Every row comes from one small tree of marks. The marks that hang from a mark follow it in brackets, in alphabetical order. Every link used is in the known rows. Which tree was each row made from?
Known rows
nirovol[lubav[guzan[vara] pivag[masozi]] zepipet]: [-16, -5, -17, 7, 6, -14, 4, -2, 3, 1, -2, 8, -14, -7, 0, 0, 14, 1, -3, 0, -14, -2, 14, 2, 1]
tatok[vara[nirovol[lubav[guzan]]]]: [-18, -3, 11, -16, 5, -10, 5, 0, -5, 0, -3, -8, 8, -3, -1, -5, 9, -1, -3, 6, 0, -5, -5, 1, 3]
vara[nirovol tatok]: [4, 2, -1, -7, 0, 2, 5, -3, 1, 0, 10, -6, -4, 0, 0, -2, 5, -7, -6, 8, 0, 0, -11, 8, -2]
pivag[lubav[guzan]]: [-10, -8, 8, 16, -5, 0, -3, -8, 7, -2, -19, 3, 5, -2, -4, 8, 4, -4, 1, 3, -6, -2, 4, -3, -2]
falad[vara[nirovol[lubav zepipet] tatok]]: [-5, 1, -5, -14, 4, -3, 8, -2, 5, 0, 12, -5, -4, -12, 4, -9, 18, -2, -11, 10, -3, -4, -9, -2, 3]
falad[vara[nirovol[lubav] tatok]]: [-3, 3, -3, -14, 2, 0, 8, -1, 6, 0, 8, -2, -6, -6, 3, -9, 14, -5, -7, 8, 0, -4, -8, 0, 3]
guzan[vara[falad nirovol[lubav] tatok]]: [-20, 4, -8, -18, 3, 3, 5, -4, 10, -5, 15, -4, -9, -5, -1, -2, 13, -4, -3, 0, -6, -2, -13, -4, 6]
vara[falad nirovol tatok]: [-16, 9, 0, -13, -2, -3, 6, -8, 1, -2, 1, -11, -3, -2, 3, -2, 5, -5, -5, 7, -2, 0, -13, -1, 6]
pivag[lubav[guzan nirovol] masozi]: [-6, -8, 1, 21, -1, -3, 1, -13, 13, 2, -28, 15, 3, -1, -4, 10, 5, -7, 0, 5, -6, 0, 12, 3, 2]
tatok[vara]: [-14, -1, 2, -11, 7, -6, 2, 3, -4, 0, 6, -7, 10, -6, 0, -3, 4, 2, -3, 3, -3, 2, -6, -5, 6]
zepipet[nirovol[lubav] tatok]: [-11, -2, -4, -13, 9, -13, 1, -1, 4, 1, -6, 4, 5, 8, -1, -5, 4, 6, -5, 12, 1, -6, -7, 14, -7]
nirovol[lubav[guzan] zepipet[tatok[vara[falad]]]]: [-36, 1, -5, -9, 12, -22, 3, -5, 1, -3, -8, -4, 15, -9, 1, -8, 12, 14, -7, 6, -10, -5, -10, -5, 7]
guzan[vara[nirovol]]: [-3, -4, -5, -8, -1, 5, 5, 1, 5, -3, 14, -3, -7, -5, 1, 2, 10, -6, -1, -4, 1, -1, -5, -1, 3]
falad[vara[nirovol]]: [-3, 2, -1, -8, -2, -1, 8, -1, 3, 1, -1, -5, -4, -8, 9, -4, 10, -7, -5, 3, 5, -3, -2, -5, 5]
kozite[lubav[nirovol pivag]]: [7, -5, -10, 2, -1, 1, 6, -2, 6, 5, -16, 12, -1, 4, -4, 5, 5, 3, -5, -2, 1, 1, 17, 16, -4]
falad[vara[tatok]]: [-5, 6, -11, -4, 1, 1, 5, -1, 8, -1, 9, 0, -4, -9, 5, -6, 11, -4, -6, 2, -2, 2, -8, -6, 8]
zepipet[nirovol[lubav[pivag]] tatok[vara]]: [-20, -2, -11, -20, 15, -20, 4, 2, -1, 3, -4, 0, 5, 5, 2, -7, 6, 6, -8, 14, -4, -2, -6, 14, -2]
zepipet[nirovol]: [-6, -4, 5, -5, 1, -8, 2, -2, 1, 1, -3, -5, 0, 4, 3, 3, 3, -1, -3, 6, 5, -3, 0, 7, -3]
falad[vara[nirovol tatok]]: [-2, 4, -6, -9, 0, 1, 8, -2, 5, 0, 9, -5, -5, -8, 7, -6, 12, -8, -8, 6, 2, 0, -9, -2, 6]
pivag[lubav[guzan nirovol]]: [-11, -8, 8, 14, -3, 2, -1, -11, 14, -2, -22, 8, 8, -1, -3, 10, 6, -2, -2, -2, -2, -3, 4, 2, 2]
kozite[lubav[guzan nirovol[zepipet[tatok]] pivag]]: [-7, -5, -17, 11, 0, -11, 7, -6, 8, 2, -24, 10, 5, -1, -2, 5, 10, 7, -10, -3, -2, -1, 12, 15, 0]
tatok[vara[falad nirovol[lubav[guzan pivag]]]]: [-34, 3, 6, -19, 4, -16, 6, -4, -5, 0, -12, -11, 2, -3, 5, -4, 7, -1, -3, 5, -4, -3, -2, -4, 9]

Which tree is each row?
[-4, -2, -14, 1, 7, -3, 4, -3, 5, 2, -2, 3, -5, -4, 8, 4, 7, 4, -10, -5, -3, 2, 10, 9, 4]
lubav[nirovol[zepipet] pivag]
[-13, 2, -24, 18, -1, -9, 4, -1, 5, 1, -10, 9, -20, -2, 5, 6, 7, -10, 1, -7, -10, 5, 16, 2, 9]
lubav[guzan[vara] pivag[masozi]]
[-19, -2, -14, -17, 16, -22, 4, 2, -2, 5, -7, 3, 2, 5, 1, -7, 5, 4, -7, 17, -6, 0, -2, 15, -3]
zepipet[nirovol[lubav[pivag[masozi]]] tatok[vara]]
[-6, -7, -1, 9, -3, -7, 6, -8, 9, 0, -19, 6, 11, -3, -6, 7, 12, 7, -7, -4, 3, -4, 7, 8, 2]
kozite[lubav[guzan nirovol[zepipet]]]
[-14, -1, -6, 2, -8, -4, 7, -7, 9, -3, -11, 1, 0, -2, -7, 5, 13, -2, -3, -3, -1, -2, 0, 2, 3]
kozite[lubav[guzan[vara[falad nirovol tatok]]]]
[-26, 2, 7, -21, 3, -10, 7, -3, -5, 0, -3, -16, 8, -6, 6, -2, 6, -1, -4, 5, -2, 0, -10, -9, 10]
tatok[vara[falad nirovol]]
[-1, 0, -28, 7, 11, -10, 6, -4, 5, 5, -8, 12, -5, -4, 7, 1, 5, 2, -11, 3, -8, 5, 10, 13, 4]
lubav[nirovol[zepipet[tatok]] pivag[masozi]]
[-29, 0, 3, -24, 9, -15, 7, -2, -7, 2, -1, -15, 4, -9, 5, -5, 11, 4, -7, 8, -8, -2, -4, -5, 6]
tatok[vara[falad nirovol[lubav[pivag] zepipet]]]
[-8, -5, 1, -10, 5, -10, 1, 0, 0, 3, -7, 1, -8, 7, 1, 0, 3, -1, -3, 8, 0, -5, 9, 14, -8]
zepipet[nirovol[lubav[pivag]]]
[-14, 2, -24, 16, 1, -7, 6, -6, 13, 0, -15, 14, -15, -1, 8, 9, 9, -9, -2, -13, -3, 5, 15, 8, 14]
lubav[guzan[vara] nirovol pivag[masozi]]
[-5, -1, -11, -2, 10, -5, 4, -6, 9, -1, 0, 3, 11, -6, 4, -1, 7, 9, -10, -1, 1, -1, -6, 6, 5]
lubav[nirovol[zepipet[tatok]]]
[-21, -3, -3, -21, 15, -18, 3, 0, 1, 1, -2, -2, 12, 4, -1, -8, 7, 8, -7, 15, 0, -4, -12, 10, -2]
zepipet[nirovol[lubav] tatok[vara]]
[-15, 0, -14, 0, 7, -22, 3, -4, 3, 3, -21, 10, -4, 10, 2, -2, 3, 0, -4, 12, -3, -3, 5, 18, -3]
zepipet[nirovol[lubav[guzan pivag[masozi]]] tatok]
[-8, 0, -11, -12, 5, -8, 9, 0, 2, 2, 1, -2, -5, -10, 9, -9, 14, 1, -10, 8, -3, -4, 0, 1, 1]
falad[vara[nirovol[lubav[pivag] zepipet[tatok]]]]
[-35, 3, -8, 1, 7, -17, 6, -12, 9, -5, -16, -4, 17, -9, 9, 1, 11, 9, -10, -5, -1, -1, -10, -3, 18]
lubav[guzan nirovol[zepipet[tatok[vara[falad]]]]]
[-7, -1, -5, -12, 3, -6, 9, 0, 1, 2, 2, -4, -9, -11, 8, -7, 15, -2, -8, 7, -1, -5, 5, -2, 1]
falad[vara[nirovol[lubav[pivag] zepipet]]]
[-18, 5, -11, -12, 0, 3, 6, -5, 10, -5, 15, -8, -8, -7, 3, 1, 12, -6, -4, -2, -5, 1, -14, -6, 9]
guzan[vara[falad nirovol tatok]]
[-7, -4, -2, 0, 1, -14, 6, -3, -4, 3, -10, 0, -10, -2, 1, -1, 10, -3, -5, 9, -5, -5, 11, 9, -4]
vara[nirovol[lubav[guzan pivag[masozi]] zepipet]]
[-18, 7, 4, -20, 2, -4, 5, -8, 2, -2, 0, -6, -4, 1, -2, -5, 6, -2, -3, 10, -4, -4, -11, 2, 2]
vara[falad nirovol[lubav] tatok]
[9, -5, -14, 7, 0, -3, 6, -3, 6, 8, -20, 17, -5, 5, -6, 6, 4, -1, -5, 1, -2, 3, 21, 16, -4]
kozite[lubav[nirovol pivag[masozi]]]
[-4, 2, -8, -9, 2, -3, 9, -3, 5, -1, 13, -9, -4, -14, 8, -6, 17, -4, -12, 8, -1, -1, -10, -4, 6]
falad[vara[nirovol[zepipet] tatok]]
[-42, 2, -1, -18, 11, -26, 4, -6, 2, -2, -17, -5, 13, 3, 3, -6, 8, 7, -6, 11, -1, -5, -13, 3, 7]
zepipet[nirovol[lubav[guzan]] tatok[vara[falad]]]
[-26, 6, -11, -13, 10, -12, 3, -2, -1, -1, -4, -5, 14, -4, 4, -7, 2, 8, -5, 5, -6, 3, -15, -6, 10]
zepipet[tatok[vara[falad]]]
